Every row comes from one small tree of marks. The marks that hang from a mark follow it in brackets, in alphabetical order. Every link used is in the known rows. Which tree was each row made from?
Known rows:
U{C{T} Y{W{L{B}}}}: [-21.6 -47.7  23.8 -12.5 -27.0   7.1  47.6 -20.8 -22.1   6.1 -38.5  49.6
  18.7  -1.4 -11.1 -21.7   5.0 -46.9 -43.6  -5.1]
C{T W{L{B} Y}}: [-20.7  -8.7   2.0  -1.1 -10.3  28.9  30.4   8.4  -1.0  22.2   1.0  10.8
  10.4   2.5  42.5  -6.5  17.1 -57.7 -38.8 -14.6]
B{L{W{C{T} Y{U}}}}: [ 17.6  21.3 -18.9  -5.3  24.8  14.6 -31.8  13.3 -16.3  12.7  25.2   6.7
 -52.9  -8.2  15.6 -26.4  20.7 -16.7  -4.2 -30.5]
L{W{C{T} Y}}: [ -9.0  -6.7 -30.6  -6.4  18.5  30.5 -18.0   6.8 -19.5  20.2  19.5  11.0
 -23.7   0.6  17.0  -9.2  22.9 -32.1 -10.2 -25.7]
B{L{W}}: [ 10.4  10.9  -7.6  -7.0  25.7  -8.6 -41.1  13.5 -14.8   7.4  -1.8  18.7
 -28.4 -17.1  10.5 -17.7   4.3  16.0  28.0 -19.7]
U{C{T W{L{B} Y}}}: [-21.8 -21.3   1.1   1.6 -21.8  24.3  34.1  10.2 -16.1  14.4 -13.4  30.1
   4.6  -8.2  20.0 -11.3   2.4 -44.0 -32.8  -9.8]
L{B W{Y{U{C{T}}}}}: [ 22.2  23.0 -12.1   1.5   5.4  12.3 -20.5 -15.6 -33.4  25.8  10.2  35.3
  24.3 -14.5   7.5  -3.3  26.2 -52.6  -2.4 -17.7]
W{L{B} Y{U}}: [ 37.5  13.5 -18.8 -16.0   5.7  19.7   5.7  -0.1  17.9 -16.1  26.3 -39.6
  11.7   6.8  25.0  28.2  12.4 -56.5 -15.7 -12.4]
T{C{W{L{B}}}}: [ -7.3 -14.9   2.1   2.3   3.4  16.3  26.8  -1.0  20.3   8.2   1.1  -6.4
  16.3  -0.1  26.9  28.9  -0.8  14.3 -25.1   6.7]
B{L{W{Y{U{C}}}}}: [ 27.9  22.9  -8.3  -3.2  10.1   2.0 -35.3  17.4 -17.0   4.9  10.9  21.5
 -39.8 -24.6   1.3 -20.0  11.3  -4.8  14.0 -16.8]
T{C{W{Y{U}}}}: [  6.5  12.6  14.3  18.6 -18.6  23.1  24.2   4.2  19.4  19.8  21.1   5.1
  -9.2  -9.0   6.0  12.7  18.2   6.9 -40.7  18.8]
Y{U{C}}: [ 30.3  24.1   8.2   5.6 -23.6  -2.9  20.0 -15.6 -16.5   3.5   0.6  17.8
   0.1 -11.3 -23.0 -18.0   6.9  -3.8 -16.4  -4.5]
L{W}: [  4.4   3.4 -10.4  -6.0  12.1  -1.5 -21.0  -3.9 -18.7  16.9  -5.1  25.3
  10.2 -13.2   4.4  -6.9  13.1   6.4  20.3 -16.4]
T{C}: [-10.5  -5.6   5.5   6.5   8.9  10.7   4.6  -3.6  19.1   2.4  11.8  -4.2
  -3.8  -1.3  -0.6  21.3  -7.4  27.2 -29.6  17.8]
U{Y}: [  4.0 -29.6  10.9 -12.0 -11.9   0.3  11.4  -6.9  -1.1   6.1 -20.9  17.4
  -1.2  11.3 -11.3 -14.5   6.2  -7.2 -11.0  13.4]
L{B}: [ 10.6   1.7  -7.9   0.6  11.2  -1.3 -11.1 -11.9  -7.9   0.8   1.6  -4.1
  27.8   5.8  11.7  18.5   2.5 -20.4  13.2  -0.7]
W{C{T} L Y{U}}: [ 11.2  -1.8 -30.2 -19.3  10.1  44.2  27.1   4.5  12.1  -7.5  37.1 -43.2
 -34.7  20.1  26.3  -1.0  15.7 -54.2 -55.9 -32.1]
T{C{W{L Y}}}: [-11.3 -16.2   1.5   3.8  -4.2  29.5  26.3  16.8  31.5   5.3  13.2 -11.6
  -9.1  -4.0  24.1  27.9   3.8   6.4 -37.6  11.5]
C{T}: [-26.3   3.2  11.6   3.2  -1.2   6.7  10.6 -10.2 -11.1  18.2  -2.7  23.3
  -1.1   2.2   3.2 -26.1   2.8 -18.3 -37.3  -8.5]

Which tree is each row?
[  0.2   4.0 -23.8  -6.9  31.9  17.5 -38.2  22.2 -14.9   9.2  18.2   6.5
 -55.8  -7.2  21.1 -19.2  11.8 -13.7   3.7 -27.7]	B{L{W{C{T} Y}}}
[ 12.1  25.9  22.6  14.2 -38.6   3.2  41.9 -17.4 -27.5  28.8  -7.4  45.0
   1.8 -13.9 -13.1 -42.2  18.3 -13.7 -37.5 -10.3]	Y{U{C{T W}}}
[ -0.7   3.3 -19.0  -8.8  33.4   5.7 -33.0  10.5 -22.4  12.2   5.4  12.4
 -43.7  -5.4  18.0 -26.9   8.2   6.7   9.4 -33.0]	B{L{W{C{T}}}}
[ 12.6  20.1  -4.7   0.7  -5.6  14.2 -10.6  -4.3 -25.7  25.1  10.1  39.2
  -4.6 -20.2  -3.4 -22.9  24.6 -30.8 -15.5 -16.9]	L{W{Y{U{C{T}}}}}
[  2.3  -5.3 -38.0  -5.8  30.2  28.9 -28.5  -4.5 -26.3  21.3  20.6   5.6
   6.1   6.4  29.7   9.9  24.6 -51.8   3.9 -27.1]	L{B W{C{T} Y}}
[ 23.4  17.3 -32.5  -3.6  22.4  26.6 -20.6 -16.3 -29.2  25.2  27.7   7.1
   8.4   5.0  21.9   0.7  35.8 -56.0  -6.0 -30.3]	L{B W{C{T} Y{U}}}
[ 35.8  20.9 -18.4   0.0   5.9   9.1 -26.2 -10.9 -28.1  16.2  11.4  23.5
  24.0 -15.9   5.9   9.7  25.8 -41.9  16.6 -13.6]	L{B W{Y{U{C}}}}
[  1.8  13.5   8.1   1.5 -18.6  26.0  38.0  -4.0  -3.0  26.3   9.0  11.2
  14.2   1.7  34.7 -15.1  27.9 -61.3 -47.2 -18.7]	C{T W{L{B} Y{U}}}
[  6.3   2.7   5.9   5.2 -10.6  26.6  33.3   7.3  29.5   9.0  19.3 -10.8
  -6.9  -5.5  18.0  19.9  13.0   3.5 -43.8   9.7]	T{C{W{L Y{U}}}}
[ 13.3  16.3   5.2  -5.6 -11.9  14.6  52.0 -27.1  -3.9  -0.5  17.3 -11.9
  -1.6   3.9   2.8 -13.1  29.0 -37.8 -48.0 -39.5]	Y{U W{C{T} L}}
[-12.6 -15.8   5.7   2.0  -2.2  16.7  31.9   4.7  24.3   9.1  -0.5  -4.8
   2.8  -3.3  20.6  19.4  -1.5  25.6 -31.9   7.6]	T{C{W{L}}}
[-11.0 -28.1 -38.0 -24.6  32.1  27.6  16.9  -8.5  -1.9  -7.4   8.1 -34.7
   2.1  29.1  39.7  13.8  -2.2 -37.6 -25.2 -34.4]	W{C{T} L{B}}
[ 21.3   9.1   1.4  -1.8 -24.4  20.2  35.4  13.7  12.5   8.2   9.0  -9.2
  -3.3  -4.7  23.3  -1.5  23.9 -29.3 -19.5 -10.2]	C{W{L Y{U}}}
[ 16.4  -7.3 -40.4  -9.4  33.9   9.9 -27.7 -12.8 -29.4  12.9   5.0   0.5
  20.6   6.8  22.0  15.9  18.6 -15.2  33.9 -27.7]	L{B W{C}}
[-26.2 -10.2   7.1  -1.8 -17.4  29.3  37.8  15.8   4.5  22.2   0.4  13.3
  -7.3  -1.0  34.3 -18.2  15.7 -44.7 -46.6 -14.3]	C{T W{L Y}}
[ 13.1  19.0  21.1   0.3 -26.9   1.2  49.8 -34.1 -19.1   1.5  -3.6  23.0
  30.7 -13.9  -6.7 -10.9  17.9 -48.1 -42.0 -27.7]	Y{U{C{T}} W{L{B}}}
[  7.6  17.7  26.5   0.6 -34.2   2.0  56.7 -26.6 -14.5   0.9  -3.5  25.4
  12.4 -18.0 -14.7 -23.6  16.7 -35.3 -50.5 -26.9]	Y{U{C{T}} W{L}}
[-29.3 -10.9  13.1  -3.3 -15.6  15.1  45.6   0.9  -4.4  25.3 -17.1  22.9
   6.8   0.3  30.1 -27.6   9.9 -19.9 -39.9 -20.7]	C{T W{L}}
[ 28.0  26.9  19.4  -2.7 -22.9  -3.5  42.0 -23.0   5.1  -8.0   9.0  -6.5
  18.1 -10.5  -5.2  -1.8  24.7 -25.5 -25.1 -22.9]	Y{U W{L}}
[ 13.5  24.2  -2.1  -0.7   9.9   5.0 -30.6  12.5 -22.9  14.3   9.3  33.5
 -40.5 -24.4   3.5 -33.5  12.8 -16.0  -5.9 -20.5]	B{L{W{Y{U{C{T}}}}}}
[ 11.4  17.0  16.6   3.4 -33.2   7.1  49.0 -15.4 -19.2  19.8  -9.6  32.1
   3.9 -11.1  -4.1 -35.7  13.2 -17.1 -41.9 -17.5]	Y{U{C{T W{L}}}}
[ 17.3  17.5  12.2   3.1 -27.0   5.6  43.1 -21.2 -23.8  20.2  -9.5  29.6
  19.0  -7.4   2.5 -25.6  15.4 -27.5 -34.8 -17.6]	Y{U{C{T W{L{B}}}}}
